What can hang from each mark:
diboz: fedu
rikamo: fedu
gonu: niteguz
pibos: bomi niteguz
guvek: pibos
fedu: rikamo
niteguz: gonu lutapop pibos
lutapop: guvek niteguz rikamo

Each row was made from one small tree. The marks that hang from a mark follow it in brackets, in alphabetical order. Every link used is in the known rows. Write each row's tree.
Known rows:
gonu(niteguz(lutapop pibos(bomi))): |  2.186 | -0.353 | -0.940 |  4.481 |  1.328 | -3.262 | -1.809 |  0.355 |  3.434 |  1.679 |  2.618 |  3.458 |  0.594 | -1.990 | -0.274 |  4.496 | -0.948 | -2.783 | -1.430 |  3.538 |  2.561 |  1.219 |  0.367 |
pibos(niteguz(gonu lutapop(guvek))): |  1.868 | -0.097 |  1.570 | -0.362 |  2.533 | -1.911 |  0.164 |  0.479 |  1.597 |  1.160 |  3.120 |  3.023 | -1.119 | -0.421 |  0.913 |  4.560 |  0.650 | -0.793 | -1.474 |  3.661 |  0.884 | -1.673 | -1.197 |
gonu(niteguz(lutapop(rikamo) pibos(bomi))): |  3.269 | -1.680 | -0.737 |  5.000 |  2.263 | -3.854 | -1.012 |  0.558 |  3.420 |  2.311 |  2.719 |  2.673 |  0.093 | -1.028 | -1.973 |  5.701 | -0.906 | -1.565 | -2.230 |  4.629 |  2.909 |  0.796 |  0.649 |
gonu(niteguz(lutapop)): |  1.600 | -0.141 |  1.027 |  2.604 |  0.831 | -1.122 | -0.758 |  0.461 |  2.254 |  1.509 |  2.101 |  1.185 |  0.396 |  0.386 |  0.677 |  2.969 | -0.453 | -1.203 | -1.766 |  0.535 |  0.262 | -0.044 |  0.563 |
gonu(niteguz(lutapop(rikamo) pibos)): |  3.119 | -2.045 |  0.187 |  4.554 |  2.032 | -2.751 | -0.719 |  0.945 |  2.922 |  1.766 |  2.935 |  1.547 | -0.549 |  0.335 | -0.260 |  4.491 | -0.771 | -0.659 | -2.843 |  3.676 |  1.518 |  0.649 |  0.762 |
rikamo(fedu): | -0.502 |  0.028 |  0.382 |  0.101 | -0.422 | -0.315 |  1.135 | -0.630 |  0.074 |  0.276 | -1.561 | -1.197 |  0.177 |  0.606 |  0.466 | -1.157 | -0.911 |  0.270 |  0.900 | -0.430 | -1.269 | -0.902 | -0.164 |
niteguz(gonu lutapop pibos(bomi)): |  1.522 | -1.113 | -0.450 |  2.924 |  1.720 | -3.013 | -0.507 |  0.491 |  1.144 |  1.862 |  2.424 |  3.012 | -0.586 | -1.212 |  0.406 |  4.550 | -1.247 | -1.742 | -0.526 |  3.342 |  1.166 |  0.848 | -0.441 |
fedu(rikamo): | -0.009 |  0.292 |  1.155 | -0.081 | -0.625 |  1.309 |  0.695 | -0.190 | -0.509 | -0.565 | -0.969 | -0.659 | -0.196 |  0.840 | -0.026 | -1.034 |  0.158 | -0.094 | -0.694 | -0.513 | -1.398 | -0.518 |  0.507 |
gonu(niteguz(lutapop(guvek rikamo(fedu)) pibos(bomi))): |  3.433 | -2.650 | -1.268 |  4.794 |  1.636 | -4.897 | -0.505 | -0.348 |  4.530 |  2.523 |  2.497 |  2.262 |  0.241 | -1.887 | -1.840 |  4.911 | -0.977 | -1.548 | -1.948 |  5.896 |  2.518 | -1.049 |  0.033 |
diboz(fedu): | -0.398 |  0.468 |  0.874 | -0.314 | -1.098 |  1.200 |  1.203 | -0.693 | -0.840 |  0.178 | -1.277 | -1.040 |  0.023 |  1.856 | -0.626 | -1.600 | -0.736 |  0.045 |  0.577 | -0.818 | -0.665 | -0.578 | -0.262 |
guvek(pibos(bomi niteguz(lutapop))): |  0.919 |  0.153 | -0.475 |  0.566 |  2.599 | -2.464 |  0.090 | -0.210 |  2.843 |  1.124 |  1.685 |  3.748 | -0.144 | -0.961 | -1.553 |  4.143 |  0.784 | -2.489 | -1.254 |  4.390 |  1.972 | -0.557 |  0.426 |
guvek(pibos(niteguz(gonu))): |  0.983 |  0.959 |  0.069 | -2.449 |  2.531 | -2.279 | -0.240 | -0.788 |  0.213 |  0.026 |  1.217 |  3.001 | -1.983 |  0.201 |  1.318 |  2.382 |  0.197 | -0.722 | -0.320 |  2.459 |  0.749 |  0.625 | -0.526 |
lutapop(guvek rikamo): |  1.736 | -2.184 | -0.693 |  0.255 |  0.601 | -1.276 |  0.181 | -0.164 |  1.026 |  0.634 |  1.586 | -0.055 | -0.434 | -0.561 | -1.991 |  1.471 |  0.959 |  1.061 | -1.198 |  3.074 |  1.422 | -1.368 | -0.336 |
pibos(bomi niteguz(gonu lutapop(rikamo))): |  2.291 | -0.557 |  1.967 |  0.804 |  3.831 | -2.361 |  0.733 |  0.010 |  0.358 |  2.427 |  2.506 |  2.445 | -0.876 |  1.137 | -2.345 |  6.364 | -0.336 | -0.639 | -1.220 |  3.852 |  1.695 | -0.893 | -0.724 |
niteguz(pibos): |  0.508 | -0.335 | -1.174 |  1.730 |  0.341 | -1.190 | -0.614 |  0.579 |  1.022 | -0.374 |  0.751 |  1.133 | -0.552 | -1.421 |  0.546 |  0.317 | -0.243 | -0.572 | -0.440 |  1.855 |  0.783 |  1.225 | -0.034 |
niteguz(gonu lutapop(guvek rikamo(fedu)) pibos(bomi)): |  2.696 | -3.384 | -0.901 |  3.227 |  1.873 | -4.690 |  0.644 | -0.284 |  2.305 |  3.036 |  2.362 |  1.905 | -0.761 | -0.921 | -1.347 |  4.726 | -1.379 | -0.476 | -0.836 |  5.951 |  1.469 | -1.310 | -0.775 |
lutapop(niteguz(pibos(bomi)) rikamo(fedu)): |  1.166 | -0.658 | -1.524 |  2.356 |  2.306 | -3.183 |  0.356 |  0.532 |  0.432 |  1.828 |  0.107 |  1.490 | -0.975 | -1.652 | -1.555 |  2.202 | -0.876 |  0.056 |  0.298 |  3.298 |  1.172 | -0.195 | -0.505 |
guvek(pibos(bomi niteguz(gonu lutapop(rikamo)))): |  2.471 | -1.191 |  0.569 |  0.267 |  4.332 | -3.704 |  0.657 | -0.435 |  1.484 |  2.502 |  2.805 |  3.692 | -1.461 |  1.134 | -2.136 |  6.456 | -0.195 | -1.024 | -1.565 |  5.122 |  2.030 | -0.460 | -0.127 |

Which tree is each row?
|  3.065 | -1.137 | -1.984 |  4.222 |  1.126 | -4.189 | -2.105 |  0.460 |  4.618 |  1.573 |  3.716 |  4.045 |  0.717 | -4.066 | -0.317 |  4.985 | -0.029 | -3.016 | -1.702 |  5.425 |  3.204 |  0.199 | -0.031 | : gonu(niteguz(lutapop(guvek) pibos(bomi)))
|  2.490 | -2.436 | -0.181 |  3.467 |  2.679 | -3.390 |  0.315 |  0.530 |  1.197 |  2.655 |  2.876 |  2.264 | -1.021 |  0.166 | -1.482 |  5.402 | -1.212 | -0.655 | -1.310 |  4.475 |  1.735 |  0.476 | -0.273 | : niteguz(gonu lutapop(rikamo) pibos(bomi))
|  1.423 | -1.493 |  0.375 |  2.465 |  1.543 | -1.927 | -0.165 |  1.014 |  1.039 |  1.520 |  2.598 |  2.165 | -1.171 |  0.052 |  1.865 |  3.302 | -1.209 | -0.618 | -0.930 |  2.263 |  0.091 |  0.872 | -0.242 | : niteguz(gonu lutapop pibos)
|  1.866 | -2.401 | -1.467 |  0.656 |  1.509 | -4.025 | -0.257 | -0.846 |  2.241 |  2.498 |  3.091 |  3.937 | -0.612 | -1.656 | -0.306 |  4.642 | -0.123 | -1.843 | -0.837 |  4.455 |  1.664 | -0.685 | -0.156 | : niteguz(gonu lutapop(guvek(pibos(bomi))))
|  2.091 |  0.060 |  0.475 |  0.045 |  2.832 | -2.886 | -0.305 | -0.030 |  1.735 |  1.707 |  3.228 |  4.057 | -0.511 | -1.586 | -0.756 |  5.618 |  0.800 | -1.858 | -0.871 |  4.629 |  1.994 | -1.572 | -1.442 | : pibos(bomi niteguz(gonu lutapop(guvek)))
|  0.816 | -0.381 | -3.436 | -0.452 |  1.397 | -3.496 | -1.026 | -0.203 |  1.842 |  1.311 |  2.049 |  4.102 | -0.659 | -4.219 | -0.888 |  2.501 |  1.329 | -1.496 | -0.034 |  3.791 |  2.390 | -0.531 | -0.630 | : lutapop(guvek(pibos(bomi)) niteguz)
|  2.660 | -3.602 | -1.203 |  1.053 |  2.362 | -4.516 |  0.338 | -0.847 |  2.208 |  3.218 |  3.481 |  2.997 | -1.050 | -0.424 | -2.223 |  5.637 | -0.009 | -0.671 | -1.770 |  5.413 |  2.220 | -1.002 | -0.019 | : niteguz(gonu lutapop(guvek(pibos(bomi)) rikamo))
|  1.765 | -1.196 | -0.493 | -1.344 |  2.172 | -2.873 |  1.081 | -1.092 |  2.501 |  0.455 |  0.478 |  1.204 | -1.325 | -0.261 | -1.666 |  1.934 |  0.732 |  0.259 | -1.117 |  5.281 |  1.496 | -1.861 | -0.333 | : lutapop(guvek(pibos(niteguz)) rikamo(fedu))
|  2.187 | -1.680 | -2.738 | -0.753 |  3.113 | -4.836 | -0.675 | -0.529 |  0.337 |  2.764 |  3.094 |  4.109 | -2.040 | -2.319 | -1.478 |  4.569 |  0.515 |  0.220 | -0.479 |  4.268 |  2.467 | -0.336 | -0.980 | : lutapop(guvek(pibos(bomi)) niteguz(gonu) rikamo)
|  1.886 | -0.423 |  2.142 |  0.626 |  3.542 | -2.589 |  1.728 | -0.626 |  0.569 |  2.924 |  0.923 |  1.239 | -0.829 |  2.084 | -1.772 |  5.482 | -1.292 | -0.309 | -0.840 |  3.727 |  0.485 | -1.993 | -0.951 | : pibos(bomi niteguz(gonu lutapop(rikamo(fedu))))
|  1.276 | -2.463 |  2.353 |  1.399 |  1.698 | -1.362 |  2.401 | -0.295 | -0.125 |  3.017 |  0.674 | -0.946 | -0.970 |  3.391 | -0.036 |  2.654 | -1.875 |  1.372 | -0.653 |  0.973 | -1.451 | -1.536 | -0.120 | : niteguz(gonu lutapop(rikamo(fedu)))
|  1.681 | -1.619 | -2.106 | -0.767 |  2.644 | -4.966 |  0.343 | -1.069 |  0.493 |  3.135 |  1.555 |  2.845 | -1.871 | -1.641 | -0.976 |  3.510 | -0.357 |  0.378 |  0.160 |  3.881 |  1.285 | -1.313 | -1.137 | : lutapop(guvek(pibos(bomi)) niteguz(gonu) rikamo(fedu))
|  2.894 | -1.752 |  2.025 |  0.145 |  3.575 | -2.395 |  0.830 |  0.488 |  1.413 |  1.912 |  3.613 |  2.113 | -1.590 |  0.858 | -0.965 |  5.750 |  0.568 |  0.428 | -2.004 |  4.957 |  1.330 | -1.980 | -1.110 | : pibos(niteguz(gonu lutapop(guvek rikamo)))
|  1.785 | -1.858 | -1.247 | -1.361 |  2.535 | -3.873 |  0.854 | -0.533 |  0.258 |  2.628 |  1.505 |  1.800 | -2.556 | -0.354 |  0.455 |  2.222 | -0.397 |  1.366 | -0.268 |  3.022 | -0.004 | -1.339 | -0.912 | : lutapop(guvek(pibos) niteguz(gonu) rikamo(fedu))
|  2.172 | -3.818 |  0.295 |  0.446 |  1.683 | -3.666 |  1.757 | -0.806 |  2.137 |  3.182 |  1.976 |  0.794 | -1.624 |  1.471 | -0.006 |  3.362 | -0.762 |  0.675 | -1.358 |  3.906 | -0.161 | -1.714 |  0.011 | : niteguz(gonu lutapop(guvek(pibos) rikamo(fedu)))
|  1.837 | -3.036 | -1.638 | -0.313 |  0.869 | -2.634 |  0.172 | -0.427 |  2.020 |  0.648 |  1.766 |  1.138 | -0.911 | -0.717 | -1.907 |  1.820 |  1.201 |  0.437 | -1.467 |  4.152 |  1.859 | -0.701 |  0.500 | : lutapop(guvek(pibos) rikamo)
|  1.800 | -0.888 |  3.097 |  0.465 |  3.289 | -1.592 |  2.218 |  0.047 |  0.322 |  2.383 |  0.958 |  0.377 | -1.413 |  3.304 | -0.396 |  4.029 | -1.223 |  0.822 | -1.080 |  2.568 | -0.766 | -1.944 | -0.616 | : pibos(niteguz(gonu lutapop(rikamo(fedu))))
|  0.937 |  0.448 | -0.943 |  0.686 |  2.297 | -2.317 | -0.838 |  1.248 | -0.858 |  0.891 |  1.943 |  3.139 | -2.140 | -1.713 |  2.626 |  2.083 | -0.666 |  0.028 |  0.148 |  1.161 |  0.317 |  1.531 | -1.309 | : lutapop(niteguz(gonu pibos))
|  2.245 | -0.781 |  2.712 |  0.317 |  3.908 | -1.378 |  1.255 |  0.636 |  0.205 |  1.976 |  2.554 |  1.430 | -1.674 |  2.413 | -0.684 |  5.061 | -0.051 |  0.454 | -1.837 |  2.930 |  0.495 | -1.085 | -0.573 | : pibos(niteguz(gonu lutapop(rikamo)))
|  1.323 |  0.928 |  1.403 |  0.456 |  3.183 | -2.026 |  0.172 |  0.010 |  0.536 |  1.640 |  2.194 |  3.160 | -0.701 |  0.215 | -0.280 |  5.228 | -0.383 | -1.684 | -0.454 |  3.057 |  1.061 | -0.551 | -1.052 | : pibos(bomi niteguz(gonu lutapop))
|  2.544 | -1.370 |  0.501 |  1.477 |  3.113 | -2.650 |  0.451 |  0.396 |  2.812 |  1.637 |  3.031 |  2.599 | -0.001 | -1.202 | -3.953 |  5.735 |  1.497 | -1.136 | -1.936 |  6.122 |  3.068 | -2.453 | -0.630 | : pibos(bomi niteguz(lutapop(guvek rikamo)))
|  2.624 | -1.390 |  1.401 |  0.663 |  3.370 | -3.462 |  1.340 | -0.704 |  1.821 |  2.847 |  2.069 |  2.063 | -0.818 |  0.051 | -2.179 |  5.660 | -0.222 | -0.465 | -0.986 |  5.284 |  1.343 | -2.864 | -1.311 | : pibos(bomi niteguz(gonu lutapop(guvek rikamo(fedu))))
|  1.421 |  0.385 | -1.989 | -1.288 |  1.916 | -3.371 | -1.022 | -1.296 |  2.919 |  0.061 |  1.590 |  4.300 | -0.252 | -3.280 | -1.842 |  3.114 |  1.737 | -2.244 | -0.667 |  5.286 |  3.345 | -0.654 | -0.451 | : lutapop(guvek(pibos(bomi niteguz)))
|  2.581 | -1.555 |  1.326 |  0.937 |  2.846 | -1.497 |  1.056 |  0.988 |  2.498 |  1.110 |  3.189 |  1.767 | -0.600 | -0.050 | -2.256 |  4.520 |  1.613 | -0.072 | -2.545 |  4.994 |  1.755 | -2.560 | -0.352 | : pibos(niteguz(lutapop(guvek rikamo)))
|  2.191 | -1.986 | -1.459 | -1.250 |  2.813 | -3.892 | -0.018 |  0.009 |  0.037 |  2.086 |  2.952 |  2.937 | -2.771 | -0.954 |  0.225 |  3.356 |  0.535 |  1.147 | -0.926 |  3.480 |  1.372 | -0.390 | -0.932 | : lutapop(guvek(pibos) niteguz(gonu) rikamo)
|  1.811 | -1.529 |  1.833 | -0.300 |  3.673 | -2.792 |  2.421 | -0.665 |  1.377 |  2.407 |  1.155 |  1.401 | -2.016 |  2.839 |  0.032 |  4.065 | -1.011 |  0.467 | -1.358 |  3.680 | -0.447 | -1.248 | -0.167 | : guvek(pibos(niteguz(gonu lutapop(rikamo(fedu)))))
|  2.188 | -0.850 | -0.787 | -1.642 |  3.017 | -4.841 |  0.549 | -2.013 |  1.595 |  1.676 |  1.148 |  2.945 | -1.615 | -0.488 | -1.834 |  3.853 |  0.080 | -0.491 | -0.159 |  5.997 |  2.285 | -1.334 | -1.069 | : lutapop(guvek(pibos(bomi niteguz(gonu))) rikamo(fedu))
|  1.966 | -2.629 | -0.668 |  4.024 |  2.004 | -2.832 |  0.279 |  0.821 |  2.100 |  1.890 |  2.148 |  1.552 |  0.067 | -0.855 | -2.827 |  4.613 | -0.292 | -1.014 | -1.711 |  4.852 |  2.121 | -0.045 |  0.638 | : niteguz(lutapop(rikamo) pibos(bomi))
|  2.223 | -1.858 | -1.964 |  1.847 |  2.352 | -2.792 | -0.321 |  1.772 |  1.421 |  0.872 |  2.839 |  2.524 | -1.673 | -2.998 | -0.824 |  2.484 |  1.131 |  0.673 | -1.291 |  4.652 |  2.190 | -0.265 | -0.600 | : lutapop(guvek niteguz(pibos) rikamo)
